Each row was made from one small tree. The marks that hang from a mark follow it in brackets, in the order of their numbers. Every link used is in the known rows. Write each row's tree.
Known rows
K_819[K_13[K_725] K_909[K_768]]: -64; 596; 241; -237; -82; 343; -76; 50; 83; -140; -428; 86; -49; 497; 182; 97; -58; -311; 159; -101; -222; 197; -584
K_909[K_768 K_819[K_13[K_725]]]: 177; 452; 208; -217; -17; 106; -183; -75; 72; -43; -243; 394; -325; 458; 81; -120; -396; -345; 167; -205; -227; 387; -286
K_891[K_13[K_909[K_768]]]: -2; 42; -162; 35; 171; -107; 26; -200; 36; -133; -46; -140; 328; 64; -114; 261; 368; -369; 277; -90; -65; 52; -41
K_749[K_13[K_725 K_819[K_909]]]: -6; 258; 28; -114; -216; 104; -232; 243; -355; 133; -50; -498; -18; 199; 7; 125; 123; -143; -14; -127; -155; 188; -452
K_891[K_13[K_909[K_768]] K_73]: -196; -173; -75; -35; 108; -234; 22; -176; 94; -274; 132; -155; 385; -54; -145; 320; 541; -371; 107; -115; 33; -14; -201
K_891[K_13[K_909[K_768]] K_73 K_354]: -162; -309; -16; 58; 19; -207; 178; -284; 124; -224; -170; -341; 429; -74; -41; 467; 343; -371; 110; -47; 120; -66; -182
K_749[K_13[K_725 K_819 K_909]]: 187; 61; -285; -148; -98; -154; -246; 386; -525; 199; 175; -179; -145; -113; -119; 50; 270; -150; -77; -108; -170; 97; 26
K_354[K_891[K_13[K_725] K_73]]: 20; 163; 317; -69; -135; -270; -37; 12; -44; -448; 219; -369; 366; 226; -25; 264; 385; -255; -95; -381; -201; -114; -225
K_891[K_13[K_725] K_354]: 175; 208; 116; 16; -120; -144; 158; -86; -112; -15; -472; -662; 334; 279; -33; 270; -57; -239; 249; -211; -50; -91; -220
K_297[K_73]: -28; 666; 118; 81; 88; 59; 114; -264; -23; -84; -158; -324; -312; 113; -162; 15; 327; -570; 115; -355; 257; -11; -7
K_931[K_13[K_909]]: 4; 325; -438; 46; 360; 38; 223; 12; -117; -208; 61; -213; 218; -18; -95; 37; 360; -462; -19; -326; 111; -87; -98
K_13[K_725 K_909]: 257; 399; -92; -168; -11; 66; -42; 361; -346; -64; -85; -198; -31; 55; -77; -90; 167; -188; -101; -124; -99; -93; 28
K_13[K_819]: -182; 277; 244; 101; 134; 220; -153; -32; -99; 34; 68; -220; 20; 181; -91; 39; 176; -509; -66; -256; 41; 195; -217
K_13[K_725 K_819]: 35; 343; 207; -137; -47; 138; -285; 176; -227; 111; 80; -102; -11; 218; -40; -1; -46; -249; -173; -186; -127; 150; -147
K_354[K_891[K_73]]: -117; 315; 397; 91; 32; 33; 58; 0; 20; -548; 277; -234; 132; 217; 32; 213; 558; -507; -245; -423; 7; -36; -167
K_13[K_819 K_909[K_768]]: -73; 7; 7; -47; 140; 174; -259; -42; -115; 4; 189; 203; -13; 14; -45; 125; 185; -342; -117; -12; -20; 238; 70
K_615[K_13[K_725 K_909[K_768 K_819]]]: 263; 113; -307; 34; -12; -99; -283; 12; -441; -72; 48; 304; -283; 181; 201; -343; -225; -137; 6; 37; -123; 344; 0
K_354[K_891[K_13 K_73]]: -177; 147; 343; 126; 72; -156; 121; -214; 95; -514; 260; -479; 406; 179; -104; 364; 622; -521; -14; -446; -71; -28; -242
K_749[K_13[K_819]]: -28; 143; -38; 58; 77; -74; -92; 1; -210; 160; 157; -314; -92; 63; -100; 237; 402; -434; 125; -260; 30; 220; -190
K_749[K_13[K_725 K_819 K_909[K_768]]]: 293; -60; -323; -247; -138; -175; -365; 189; -352; 194; 208; 248; -142; -68; -14; 187; 134; -79; -9; 38; -201; 191; 122
K_354[K_891[K_13[K_819 K_909] K_73]]: -400; -161; 180; 146; 87; -91; -158; -130; -84; -366; 566; -357; 393; -147; -218; 266; 612; -411; -285; -295; -116; 85; -50
K_615[K_13[K_725 K_909[K_819]] K_768]: 213; 288; -184; -71; 30; -150; -147; -61; -620; 56; 61; -197; -355; 76; 199; -573; 8; 75; 9; 67; -188; 294; -331
K_931[K_13[K_725 K_819 K_909[K_768]]]: 104; -5; -444; -245; 84; -15; -289; 45; -190; 10; 242; 462; 147; -5; 61; 100; -136; -175; -175; -72; -109; 81; 7
K_909[K_768 K_819]: 163; 248; 154; 21; 110; 128; -30; -224; 99; -131; -33; 52; -200; 347; 2; -82; -218; -445; 126; -207; -8; 343; -153
K_13[K_725]: 232; 512; 134; -156; -39; 61; 1; 243; -201; -44; -154; -225; -52; 320; 22; -13; 55; -274; -6; -218; -103; -22; -163
K_13[K_725 K_819[K_909[K_768]]]: -49; 198; 273; -208; -160; 339; -331; 80; -87; 40; -77; 22; 65; 304; 109; 90; -211; -183; -137; 29; -151; 229; -375
K_749[K_13[K_725]]: 416; 411; -104; -151; -132; -235; 27; 266; -295; 48; -103; -302; -80; 230; 3; 131; 262; -224; 202; -244; -126; 6; -165
K_615[K_13[K_725]]: 123; 468; -60; 63; -21; -68; -137; 127; -420; -22; -84; -120; -87; 347; 209; -96; 150; -271; 113; -144; -92; 82; -273
K_615[K_13 K_768]: -62; 466; 39; 112; 152; -100; 73; -355; -301; 21; -66; -302; -97; 257; 289; -80; 503; -245; 242; -84; 31; 226; -551

Which tree is each row?
50; 111; -260; 253; 172; -51; -130; -203; -301; -125; 65; 207; -233; 135; 144; -257; -19; -348; 93; -25; 4; 372; -16 => K_615[K_13[K_909[K_768 K_819]]]
179; 418; -243; -129; -3; -160; -73; 29; -597; 66; -19; -179; -149; 50; 263; -269; 371; 86; 39; 81; -140; 115; -322 => K_615[K_13[K_725 K_909] K_768]
377; 158; -72; -229; -27; 44; -152; 127; -197; -63; -10; 199; -249; 147; -33; -216; -307; -145; -72; -50; -185; 220; 108 => K_13[K_725 K_909[K_768 K_819]]
199; 200; -53; -119; -138; -151; -241; 226; -361; 226; 120; -184; -116; 145; -22; 150; 170; -238; 26; -196; -164; 184; -147 => K_749[K_13[K_725 K_819]]
-111; 152; -130; -215; -9; 253; -261; -60; -14; -42; 26; 144; 295; 239; 164; 155; -275; -173; -120; -96; -76; 177; -501 => K_931[K_13[K_725 K_819[K_909[K_768]]]]
141; 409; -33; -271; 23; 94; -135; 150; -58; -59; -200; 432; -154; 189; 70; 30; 88; -280; 106; -68; -226; 125; -82 => K_819[K_13[K_725 K_909[K_768]]]
-240; -3; 241; 201; 4; -183; 281; -231; 89; -225; -286; -777; 474; 121; -68; 433; 365; -469; 154; -321; 161; -92; -443 => K_891[K_13 K_73 K_354]
36; 131; 37; 239; 187; -26; 51; -234; -140; -421; 225; -433; 113; 50; -240; -63; 136; -367; 3; -347; -178; 215; 110 => K_354[K_891[K_13[K_909[K_819]]]]
13; 207; -419; 139; 352; 75; 152; -80; -134; -188; 127; -192; 41; -32; -137; -197; 0; -455; -62; -374; 79; 129; -110 => K_931[K_13[K_909[K_819]]]
-9; 186; -167; -134; 14; -72; -363; -34; -635; 235; 208; -46; -168; -46; 206; -269; 291; 96; -111; 146; -169; 273; -317 => K_615[K_13[K_725 K_819 K_909] K_768]
30; -10; -263; -28; -44; -38; -502; 67; -486; 101; 230; 426; -90; 79; 215; -88; 15; -116; -124; 144; -144; 288; 8 => K_615[K_13[K_725 K_819 K_909[K_768]]]
66; 612; 227; -69; 25; 136; -76; 83; -89; -52; -200; -55; -314; 392; -27; -237; -276; -379; 72; -339; -225; 322; -350 => K_909[K_819[K_13[K_725]]]
-205; 304; -106; -113; 25; 263; -137; 99; -169; -43; 23; -291; 284; 186; 39; 27; -124; -230; -190; -248; -45; 86; -574 => K_931[K_13[K_725 K_819[K_909]]]
258; 245; -440; -110; 140; -45; 15; 136; -299; -176; 103; -107; -17; 1; -77; -303; -258; -237; -159; -291; -92; 69; -30 => K_931[K_13[K_725 K_909[K_819]]]
171; 506; 18; -135; -13; -169; -83; -101; -462; 77; -102; -204; -128; 288; 341; -197; 282; 10; 188; -28; -112; 154; -551 => K_615[K_13[K_725] K_768]
49; 173; 5; -144; -34; 169; -288; 275; -387; 90; 137; -107; -68; -32; -142; -100; 87; -180; -273; -79; -130; 102; 59 => K_13[K_725 K_819 K_909]
26; 51; 86; -20; -48; -44; -308; 19; -325; -164; 362; -215; 251; -14; -170; 120; 184; -138; -203; -186; -340; 72; 155 => K_354[K_891[K_13[K_725 K_819 K_909]]]
-226; 85; -398; 76; 312; 116; -39; -48; -187; -45; 301; -100; 221; -142; -132; 66; 256; -436; -183; -291; 62; 72; -128 => K_931[K_13[K_819 K_909]]
-395; 123; 69; 215; 56; 280; -277; -236; -161; -22; 25; 2; 24; 347; 275; 63; 90; -378; 33; 48; 20; 400; -555 => K_615[K_13[K_819[K_909[K_768]]]]
-265; -176; 17; 181; 55; -170; 273; -126; -29; -241; -179; -778; 428; -131; -171; 322; 485; -404; 33; -191; 128; -147; -230 => K_891[K_13[K_909] K_73 K_354]
327; 121; -479; -199; 116; -81; -74; 2; -136; -138; 110; 334; -16; 87; 50; -192; -397; -204; -83; -172; -108; 140; -6 => K_931[K_13[K_725 K_909[K_768 K_819]]]
-242; -228; 272; -13; -203; -208; -113; -65; -70; -4; -64; -584; 399; 62; -93; 333; 11; -258; -101; -179; -19; 66; -403 => K_891[K_13[K_725 K_819] K_73 K_354]
9; 239; -180; -119; 77; 21; -195; 48; -178; 25; 160; -20; 183; 163; 10; 51; -121; -315; -140; -308; -69; 86; -254 => K_931[K_13[K_725 K_819]]
54; -96; -108; 129; 89; -80; 187; -319; 78; -105; -324; -288; 341; 44; -68; 396; 149; -337; 308; -16; 53; 15; -12 => K_891[K_13[K_909[K_768]] K_354]
-85; 396; 257; 26; 180; 164; 7; -280; 228; -84; -196; 264; -282; 429; 34; -44; -172; -586; 236; -299; -80; 465; -331 => K_909[K_768 K_819[K_13]]
13; 583; -10; -167; 21; 164; -49; 271; -197; -62; -195; -17; -170; 104; -69; -67; 219; -316; 28; -210; -204; 49; -154 => K_819[K_13[K_725 K_909]]
-230; -154; -16; 239; 136; 13; 40; -230; -166; 73; -139; -622; 348; -107; -196; 280; 182; -387; 65; -80; 28; 92; -78 => K_891[K_13[K_819 K_909] K_354]
132; 38; -45; -259; -47; 111; -376; 173; -262; 93; 161; 335; -47; 30; -18; 27; -47; -145; -193; 75; -159; 195; 111 => K_13[K_725 K_819 K_909[K_768]]
115; 91; 24; -223; -257; 55; -311; 135; -192; 115; -31; -61; -17; 223; 127; 240; 5; -118; 59; -1; -194; 261; -394 => K_749[K_13[K_725 K_819[K_909[K_768]]]]
0; 246; 25; 181; 178; -17; 93; -150; -130; -391; 172; -436; 299; 41; -193; 189; 535; -389; 49; -294; -158; -22; 126 => K_354[K_891[K_13[K_909]]]
84; 157; -483; -34; 289; -14; 119; -131; 30; -202; 96; 244; 261; 19; 35; 171; 216; -417; 87; -237; 79; -27; -45 => K_931[K_13[K_909[K_768]]]
